Known rows, with every step that occurs:
deput/panif/moke: -13  -43  -20  -13  107  14  -21  111  -77  -14  0  15  81  -66  -238  22  -69  35  16  23  92  97  0  -20  93  -22  154  -53  -88  52  -20  -122  -39  8  -116  -89  -47  -36  97  16  50  0  54  -11  0  -207  44  -50  15  71  -52  0  112  47  -82  -34  21  33  -45  400  -150  -11
deput/panif/lugume/rova/moke: 32  -72  -107  31  -114  3  -73  -8  -49  -72  24  -163  -165  -134  28  12  -23  -128  -33  -7  82  138  -7  -15  130  -73  -45  -145  -86  150  118  -124  -37  48  269  -110  -80  19  -54  30  82  15  -23  23  -55  -100  -12  139  62  87  -30  56  45  -83  -175  -27  -85  47  -339  266  -238  -119
lugume/panif/moke/rova: 104  -9  -91  27  116  -111  -47  205  -128  14  -97  96  298  -4  -256  13  -82  68  -33  21  -19  17  -48  152  182  -66  89  -54  -111  -11  -46  15  -49  -47  145  -140  98  97  173  -50  59  32  74  -21  62  -186  83  167  -2  157  91  -36  158  47  -28  30  -46  45  -213  564  -141  -12
deput/panif/lugume: 76  -140  -27  52  -10  79  -99  35  -42  35  45  -33  -82  -143  -102  80  -50  -119  14  -4  97  199  -27  -70  14  -74  78  -112  -252  105  -24  -105  124  1  -135  -18  -69  -8  -44  51  39  16  67  34  -2  -175  -68  120  65  12  11  43  -17  3  -51  72  -51  70  -190  69  -98  22
nakol/moke: 57  37  10  -107  6  70  25  199  -116  -112  -28  49  177  -36  -271  -1  -73  -68  43  -15  -19  -155  -39  59  -47  158  268  -48  -49  104  -65  -74  142  5  -408  33  70  -146  118  69  9  19  119  6  109  -209  -22  34  14  65  -9  -32  -22  -14  69  61  -71  22  -114  432  -201  30
rova/moke/deput/panif/lugume/nakol: -123  -10  -109  -4  -107  -133  9  -91  -5  70  -40  18  -161  -67  -59  60  -36  -16  -21  -57  179  124  -49  9  98  37  55  -67  -91  113  100  -141  13  -11  26  -30  -32  -127  -45  -24  85  57  -65  13  54  -136  -116  13  -103  89  -27  87  -64  -77  -44  -57  63  105  -30  411  -179  -90
lugume/rova/moke/deput/panif: -76  -83  -76  -23  -105  -65  5  -7  -121  34  -47  -41  30  2  -55  -19  -2  12  4  -99  89  43  -7  -139  107  62  45  -70  -84  203  123  -172  -99  68  237  -314  -56  -154  108  -11  72  9  -87  -56  17  -149  -24  41  -40  97  -102  20  132  105  -108  -175  -55  80  -158  431  -182  -130
rova/nakol/deput/panif: -8  115  21  -96  127  50  -13  88  -23  208  37  136  7  -190  -113  79  -43  -91  -7  -67  68  -33  9  -54  11  137  281  -83  -110  -10  -38  -134  128  53  -297  39  -7  -202  -42  71  79  -12  97  0  50  -162  -58  -14  80  69  -111  52  -3  69  -30  188  -9  60  77  -281  -90  -26
rova/deput/panif/moke/lugume/nakol: -135  178  33  8  53  -119  68  -8  -4  13  -57  -13  20  -102  -12  89  -104  131  -30  -56  141  -65  3  15  71  150  73  -58  -32  -57  -29  -11  140  -70  1  63  19  -77  -38  -43  74  82  -67  21  81  -146  109  -189  -91  115  -128  -4  -61  -244  -32  -279  77  99  -50  -96  -126  -113
nakol/deput/panif/lugume/rova: -3  -1  -75  55  6  23  -68  -5  -47  42  84  -82  -25  -192  -161  72  16  -83  -20  -113  -1  107  8  -118  41  -11  36  -237  -234  18  23  -128  170  41  131  -123  -33  117  -55  77  20  -14  75  55  -20  -110  -7  88  148  3  -35  54  171  -75  -69  9  -172  79  -350  -162  -88  -30
moke/rova/panif: 79  -5  -83  21  -27  46  -22  205  -138  144  -78  77  112  -18  -86  34  -79  80  -2  1  32  -15  -52  82  44  57  100  -68  -222  77  -19  22  194  -11  251  -27  29  -129  74  14  78  46  121  24  99  -162  -24  259  18  146  31  -3  -123  -88  123  102  -77  35  -274  -12  -69  -43
rova/panif: 63  -126  -48  -17  -64  121  -11  150  -69  72  -70  44  66  -36  -112  16  -62  43  6  3  28  103  -70  53  -14  135  124  -43  -187  62  23  2  216  53  -31  38  -2  -206  13  27  77  56  126  5  83  -154  -39  142  77  81  -53  31  -184  -56  34  92  -14  35  -131  -50  -96  -18
moke/rova/deput/panif: 28  179  59  9  97  -12  -68  49  -104  219  -16  50  88  -38  0  48  -129  -41  7  -114  97  0  3  -28  63  55  75  -78  -231  141  -36  -64  165  -24  133  -32  44  -74  94  -10  80  33  11  -7  52  -178  52  58  7  79  -6  -6  53  -44  22  -39  -52  111  -267  -73  -77  -74
lugume/deput: 118  3  -14  -37  -9  45  -52  150  -104  -32  -64  55  398  -24  -135  -35  -41  91  -36  -90  11  162  -71  33  -97  81  60  -12  -173  4  -51  -7  61  -40  -455  -25  68  -194  225  38  52  32  69  -61  89  -173  -84  -90  -24  26  -27  50  -124  154  -43  71  -22  62  -51  -73  -18  12
lugume/rova/deput/panif: -9  -65  30  10  -4  1  -67  -42  -75  68  -11  -42  98  -85  35  20  -70  -40  -29  -141  13  167  14  -88  29  44  -50  -83  -147  102  56  -73  122  38  201  -147  1  -121  91  5  65  9  -25  -19  1  -109  41  37  49  21  -73  2  51  -26  -146  -207  -61  109  -380  -283  -105  -84
moke/panif: 83  -127  20  3  24  99  -15  195  -110  36  -86  33  78  -24  -119  -12  -87  -33  20  12  18  172  -72  -11  30  129  169  -13  -223  121  -3  -58  63  -16  -180  -81  -27  -222  81  13  69  -1  102  -35  74  -219  -28  191  -26  113  -12  -46  36  118  110  81  -62  65  -21  -63  -26  21
deput/panif: 59  -122  27  3  11  100  -57  89  -74  49  -1  47  70  -104  -133  53  -62  -68  24  -5  45  165  -2  -113  30  -18  114  -30  -181  124  -56  -112  75  35  -216  -57  -32  -140  79  35  62  -7  44  -18  36  -195  -16  87  13  12  -2  -1  -18  102  -45  18  -36  73  -77  75  -56  -8
moke/lugume/deput: 110  45  37  24  -80  32  -8  181  -102  -58  -77  -13  340  -57  -13  27  -43  173  -24  -87  80  -54  -67  -27  -124  150  84  -91  -221  -6  -103  38  114  -68  -460  -1  38  -171  100  37  54  69  10  -52  116  -208  -14  -138  -56  79  -86  23  -166  82  44  -15  -53  85  22  -194  7  -28
nakol/panif/lugume/rova/moke/deput: -41  6  -162  0  -156  -15  37  -32  -77  -79  -32  -64  -130  -75  26  -24  38  -82  33  -119  102  66  -46  -70  96  190  100  -143  -89  210  152  -122  88  3  421  -100  -32  65  -24  -3  -14  26  -28  9  46  -110  -129  125  98  170  -63  33  198  -152  -78  -82  -113  60  -170  308  -164  -87
panif/lugume/rova/deput: 44  -73  -66  15  -38  22  -63  -30  -111  -1  -9  -124  21  -86  20  -16  -27  -34  -73  -119  66  98  -30  94  -51  87  -11  -116  -196  47  83  -4  171  -4  38  40  22  -145  56  3  3  69  63  20  32  -82  -10  58  86  45  -128  20  5  -191  -102  -90  -32  100  -434  -316  -158  -62
deput/panif/lugume/nakol/moke: -18  -3  -37  -18  -35  -43  -15  35  36  -107  26  43  -18  -168  -208  113  -118  -156  25  -14  -10  60  -37  39  70  -30  92  -109  -31  17  -29  -134  181  -49  -79  97  24  -19  -70  73  47  17  37  94  53  -144  -74  120  -14  16  121  30  -111  -156  9  -51  -59  41  -286  255  -184  19
nakol/panif/moke: 10  34  -52  -46  92  37  53  135  -63  -125  -28  67  94  -82  -200  -24  -28  -17  58  3  25  34  -20  -11  85  184  220  -56  -37  80  -41  -84  114  -32  -30  47  9  63  87  0  -14  4  82  12  74  -190  -27  38  116  164  -9  -43  159  -82  -44  5  -44  15  16  297  -111  0
rova/deput/panif: -2  85  82  -31  68  47  -47  -11  -50  140  -13  21  16  -66  -40  18  -87  -75  4  -114  100  140  -15  -68  -18  88  111  -50  -192  137  -6  -79  172  30  -140  6  2  -149  24  4  68  45  10  -25  43  -155  23  -73  59  35  -81  9  -36  21  -69  -65  14  112  -134  -172  -95  -40
nakol/panif: 75  -97  -21  -35  2  144  23  116  -57  -78  -18  100  73  -106  -69  14  -38  -87  78  -32  -34  96  -27  -100  26  177  181  -53  -134  135  -64  -56  221  -6  -110  60  43  -56  69  19  -1  -14  69  3  110  -187  -84  140  98  130  49  -42  26  9  -7  53  -86  59  -10  -9  -4  22
lugume/panif/moke/rova/nakol/deput: 30  273  -93  -56  229  -150  -1  193  -79  170  -67  193  248  -114  -235  33  -51  39  -66  -29  1  -151  -38  206  173  120  263  -101  -51  -124  -35  -13  -24  -21  57  -7  117  25  66  -8  75  25  138  -12  74  -148  53  47  94  213  -19  18  162  -11  -6  197  -20  22  -57  195  -171  -33
moke/deput/panif/lugume/rova: -7  -263  -105  79  -100  -18  -66  -44  -114  71  15  -65  -37  -88  -95  76  1  -20  17  -125  122  213  -17  -176  20  -84  7  -163  -242  119  92  -146  33  4  229  -210  -87  -62  27  17  7  5  -7  4  -6  -144  -95  132  -8  -21  -43  32  135  35  -72  -182  -111  107  -358  70  -95  -14
deput/panif/moke/lugume/nakol: -77  -43  -23  43  16  -80  59  93  -26  -79  -52  15  74  -134  -123  122  -81  147  -5  38  88  -96  10  -34  138  63  60  -42  -20  -68  -71  -30  46  -71  -34  -4  -10  -102  -2  -11  63  33  -45  42  75  -178  93  -31  -135  119  -44  -9  -29  -123  -5  -211  19  61  -23  86  -92  -66

Rows:
40  -64  -172  62  -77  -22  -30  91  -46  80  -78  68  17  -107  -50  103  -82  83  -53  24  26  81  -64  208  87  7  -30  -93  -176  -72  17  55  235  -72  394  136  59  -82  -21  -8  72  70  103  101  99  -109  -87  366  -24  150  106  53  -204  -311  114  85  -31  52  -406  -176  -69  -50 | moke/rova/panif/lugume/nakol
-78  120  29  23  -9  -25  59  53  4  56  2  69  72  -180  -97  149  -32  76  6  -74  13  -107  10  -174  49  198  126  -126  -115  -67  -135  -50  279  -7  -194  4  55  -81  -48  33  79  23  -13  54  139  -168  63  -39  -69  85  -46  23  -55  -111  112  -53  -98  110  51  -336  25  -63 | moke/lugume/nakol/deput/panif
-54  -60  -75  15  -93  -53  -15  2  -96  -13  39  -48  9  -98  -227  67  -49  -101  55  -146  80  44  -29  -150  15  -45  111  -215  -145  141  78  -220  87  -9  234  -211  -59  57  -13  70  -9  12  7  29  -3  -159  -93  84  49  -21  17  -3  143  -59  -20  -225  -173  66  -389  482  -208  2 | nakol/moke/deput/panif/lugume/rova
9  63  38  21  24  31  -77  -74  -10  136  27  -57  -146  -119  -1  34  -92  -119  -12  -111  166  212  -32  -24  -29  -7  94  -130  -271  126  29  -84  207  4  -74  83  -57  -27  -90  20  56  64  39  18  2  -139  -41  -44  108  -1  -72  56  -62  -108  -69  -28  -3  108  -203  -121  -138  -29 | rova/deput/panif/lugume
-8  14  -83  0  -72  -29  12  76  -5  -72  -96  -27  -158  -60  -10  -9  -80  -55  -55  53  60  164  -98  168  163  109  52  -14  -79  58  103  -45  5  -41  52  71  -42  -175  -59  -14  106  55  26  28  60  -134  -82  210  -67  200  32  34  -61  -116  55  107  28  48  -60  111  -154  -63 | rova/moke/panif/lugume/nakol
13  -195  -68  56  -43  2  -65  -24  17  -11  6  37  -7  -186  -90  126  -69  -63  -26  7  29  214  -23  14  69  -77  -32  -59  -141  -12  -4  -69  131  -37  -64  72  2  -96  -15  19  58  7  20  69  42  -138  -79  169  -48  33  70  49  -128  -78  -50  -7  -7  81  -245  -119  -63  -14 | deput/panif/lugume/nakol
138  -13  -63  9  -32  26  -101  88  -65  -31  -25  -25  228  -65  -110  7  -36  31  -57  -84  73  202  -83  82  -108  8  35  -90  -247  -22  -11  -11  101  -60  -422  48  19  -82  87  53  39  56  80  -23  37  -160  -117  -39  40  2  -7  87  -153  39  -47  137  -25  67  -154  -31  -54  24 | panif/lugume/deput
-59  -58  -87  -67  68  -44  63  113  -186  29  -74  47  167  47  -303  -43  11  181  15  -42  164  -72  -36  22  -36  194  258  -15  -131  61  20  -90  -45  -24  -311  -88  -9  -163  200  -25  -10  57  83  -62  105  -220  -21  -135  -68  73  -168  -2  157  68  35  -67  59  66  62  538  -153  17 | panif/moke/deput
-143  281  3  -38  -40  -81  93  48  21  9  -29  8  -79  -139  -21  86  -22  65  -26  -48  72  -191  -6  -91  121  259  125  -100  -22  7  -49  -65  196  40  -133  8  40  -59  -107  12  120  57  -55  34  118  -144  94  -114  -68  164  -104  53  -28  -151  67  -11  -43  89  127  11  -109  -151 | rova/moke/lugume/nakol/deput/panif
53  -200  -106  0  -34  22  -32  37  -40  -63  -31  35  71  -116  -111  75  -35  18  -44  28  18  85  -35  131  -8  47  8  -17  -123  -67  -14  13  131  -55  -274  169  88  -219  59  -5  24  47  77  58  113  -132  -83  160  -79  82  18  34  -148  -135  8  64  39  86  -181  -133  -76  9 | panif/lugume/nakol
-5  -130  -94  -24  58  -104  10  94  -113  43  -122  97  243  32  -348  -28  -21  102  -13  -77  78  123  -86  28  76  78  176  -47  -122  40  25  -52  -76  -3  -43  -191  29  -49  152  -66  36  57  49  -77  83  -190  -17  -36  -13  76  -75  3  161  143  -57  -116  25  70  8  641  -151  29 | lugume/panif/moke/deput
17  144  -24  -34  78  50  102  170  -31  -58  -47  72  5  -188  48  71  -63  49  51  31  133  -232  -9  30  74  265  321  -67  14  6  -26  -38  97  -64  -63  173  -29  -94  -91  17  -8  30  30  19  88  -193  -38  5  45  264  -120  -46  25  -141  -23  7  3  11  154  -124  -125  -52 | rova/nakol/panif/moke/lugume
88  -20  -18  -87  54  143  18  115  -24  19  -34  170  36  -176  71  56  -59  -102  52  -5  14  34  -21  27  23  215  250  -12  -40  82  -18  -67  152  -6  -124  185  30  -238  -12  37  7  -22  75  4  101  -163  -162  161  86  182  -17  -23  -51  8  -58  146  -17  31  51  -287  -53  -14 | rova/nakol/panif
24  14  -73  32  -37  59  -22  -65  -22  -52  11  -73  -62  -140  104  8  -41  -153  4  -157  21  186  -28  -28  17  145  29  -165  -160  88  84  -38  310  -22  395  88  24  90  -58  10  -24  33  24  51  30  -78  -84  120  206  96  -15  -4  85  -271  -109  -140  -125  97  -397  -377  -83  -51 | nakol/panif/lugume/rova/deput
38  -22  -23  67  -27  20  -53  29  -78  53  -47  -131  -12  -54  47  -27  -87  -73  -42  -115  46  272  -72  40  34  94  0  -140  -276  87  137  -32  143  -40  318  -78  -47  -76  -23  4  40  46  59  6  -9  -117  -40  164  77  100  -57  -8  105  -135  0  -100  -80  104  -405  -396  -109  -41 | moke/panif/lugume/rova/deput
13  -116  -53  -37  -21  43  56  63  -6  -119  -65  160  148  -138  -48  53  -37  -57  35  -12  -102  159  -23  -25  78  200  78  9  -27  11  -61  -14  228  -46  11  134  121  -141  98  -11  17  -13  29  45  157  -148  -93  172  -3  157  108  -19  -45  -94  12  -26  -37  65  -48  -200  25  11 | lugume/nakol/panif
-5  -25  -46  35  55  -9  16  124  -83  -11  -17  -52  62  -198  59  118  -67  105  -11  36  123  -159  34  -25  117  28  92  -96  23  -45  37  -73  -96  -15  175  -82  -103  -153  -34  28  49  6  -33  18  -22  -145  70  34  -55  169  -152  -29  46  -64  -147  -156  -13  17  -167  -176  -177  -118 | deput/panif/moke/lugume/rova/nakol
48  -1  4  -5  -102  60  62  210  -146  -203  -33  -87  213  -96  -81  41  -41  30  39  -29  -49  -303  -11  -55  -17  183  137  -134  -41  69  -59  -23  140  -12  -89  -110  46  -96  47  67  -9  31  32  20  113  -169  71  103  -22  115  -66  -81  21  -92  90  -159  -179  37  -260  51  -180  -44 | nakol/moke/lugume/rova
74  -253  -83  85  -66  60  -99  11  -69  -34  50  -97  -2  -169  -45  75  -39  -101  -15  -32  28  212  -1  -84  64  -138  -64  -142  -194  52  43  -95  58  13  192  -107  -68  -36  12  48  25  -12  29  42  -43  -126  -28  209  61  9  16  17  43  -19  -127  -65  -131  71  -411  -113  -101  -38 | deput/panif/lugume/rova
-22  -133  5  -3  -16  25  -13  31  -113  148  -28  75  76  -35  -156  47  -39  23  55  -97  131  118  -24  -197  -8  53  174  -62  -231  166  -12  -143  44  20  -170  -181  -52  -188  94  4  51  11  15  -51  76  -225  -85  -9  -37  0  -50  11  39  171  16  -101  -39  108  -1  256  -44  1 | moke/deput/panif
-41  -9  -110  -40  59  -33  95  93  -5  -180  -66  132  150  -105  -185  36  -42  40  23  20  -46  58  -15  72  136  198  121  4  64  -51  -33  -41  109  -76  64  112  85  -25  103  -26  5  0  41  44  123  -150  -46  73  10  186  67  -19  70  -154  -33  -80  14  24  -32  137  -70  -1 | lugume/nakol/panif/moke
-105  165  -25  41  67  -46  51  109  -87  -40  32  -100  108  -151  -186  69  3  135  -6  -79  58  -191  37  -161  88  158  135  -208  -81  -52  -44  -108  86  7  136  -188  -46  129  -11  40  34  6  9  30  24  -157  162  -125  48  99  -140  -9  249  -119  -14  -187  -152  56  -138  -2  -121  -90 | nakol/deput/panif/moke/lugume/rova
11  149  -28  -36  107  69  -58  19  13  187  82  57  -141  -257  -74  104  -35  -124  -23  -64  116  21  -17  -5  -6  57  264  -158  -180  -14  2  -145  158  29  -255  134  -53  -80  -156  94  53  10  125  43  12  -141  -103  5  133  52  -99  81  -38  -41  -51  246  -22  56  -28  -287  -127  -9 | rova/nakol/deput/panif/lugume
-57  -41  -32  -78  -26  -35  27  74  -98  80  -17  103  123  -129  -104  80  -73  -74  56  -120  46  -71  -3  -92  37  84  197  -97  24  101  91  -204  -28  19  131  -189  -26  -276  32  75  18  -12  -8  -21  21  -163  -135  74  -6  52  -68  -31  59  110  -72  -179  -91  37  -241  148  -213  -36 | lugume/rova/nakol/moke/deput/panif
-67  -21  -95  -57  -84  -86  65  26  -66  -68  -48  82  82  -46  -262  52  -41  13  25  -80  60  -88  -65  92  -56  162  199  -85  -58  25  12  -97  147  -67  -234  73  82  -171  36  30  -20  64  66  41  154  -166  -142  26  -96  46  12  24  -90  -141  123  -93  -13  71  -159  423  -183  43 | panif/lugume/nakol/moke/deput
35  73  3  -59  -18  68  22  188  -90  2  -108  -27  -43  17  -42  -73  -72  -30  -3  25  56  87  -82  59  117  181  192  2  -127  200  59  -81  -23  19  -95  -107  -50  -208  32  6  117  32  44  -52  53  -204  -17  152  -19  214  -58  -15  42  99  65  137  -1  39  85  273  -153  -58 | rova/moke/panif
121  109  -121  78  -73  -27  -102  147  -75  109  -65  13  161  -53  -46  45  -98  83  -47  -100  77  174  -111  163  -16  -45  -8  -191  -294  -12  15  22  220  -87  255  27  -1  91  5  48  82  83  102  26  41  -135  -120  123  84  79  76  104  -236  -126  44  152  -91  37  -385  -76  -54  -42 | moke/rova/panif/lugume/deput
90  -200  -30  61  -100  99  14  152  -161  -110  -51  -92  192  -99  34  52  -4  123  4  -7  12  -150  0  -96  -15  152  16  -87  -140  37  -48  45  94  -1  -94  -95  42  -208  100  14  20  27  13  0  105  -159  77  90  -80  125  -116  -59  -8  -37  23  -133  -126  85  -225  -292  -59  -71 | moke/lugume/rova
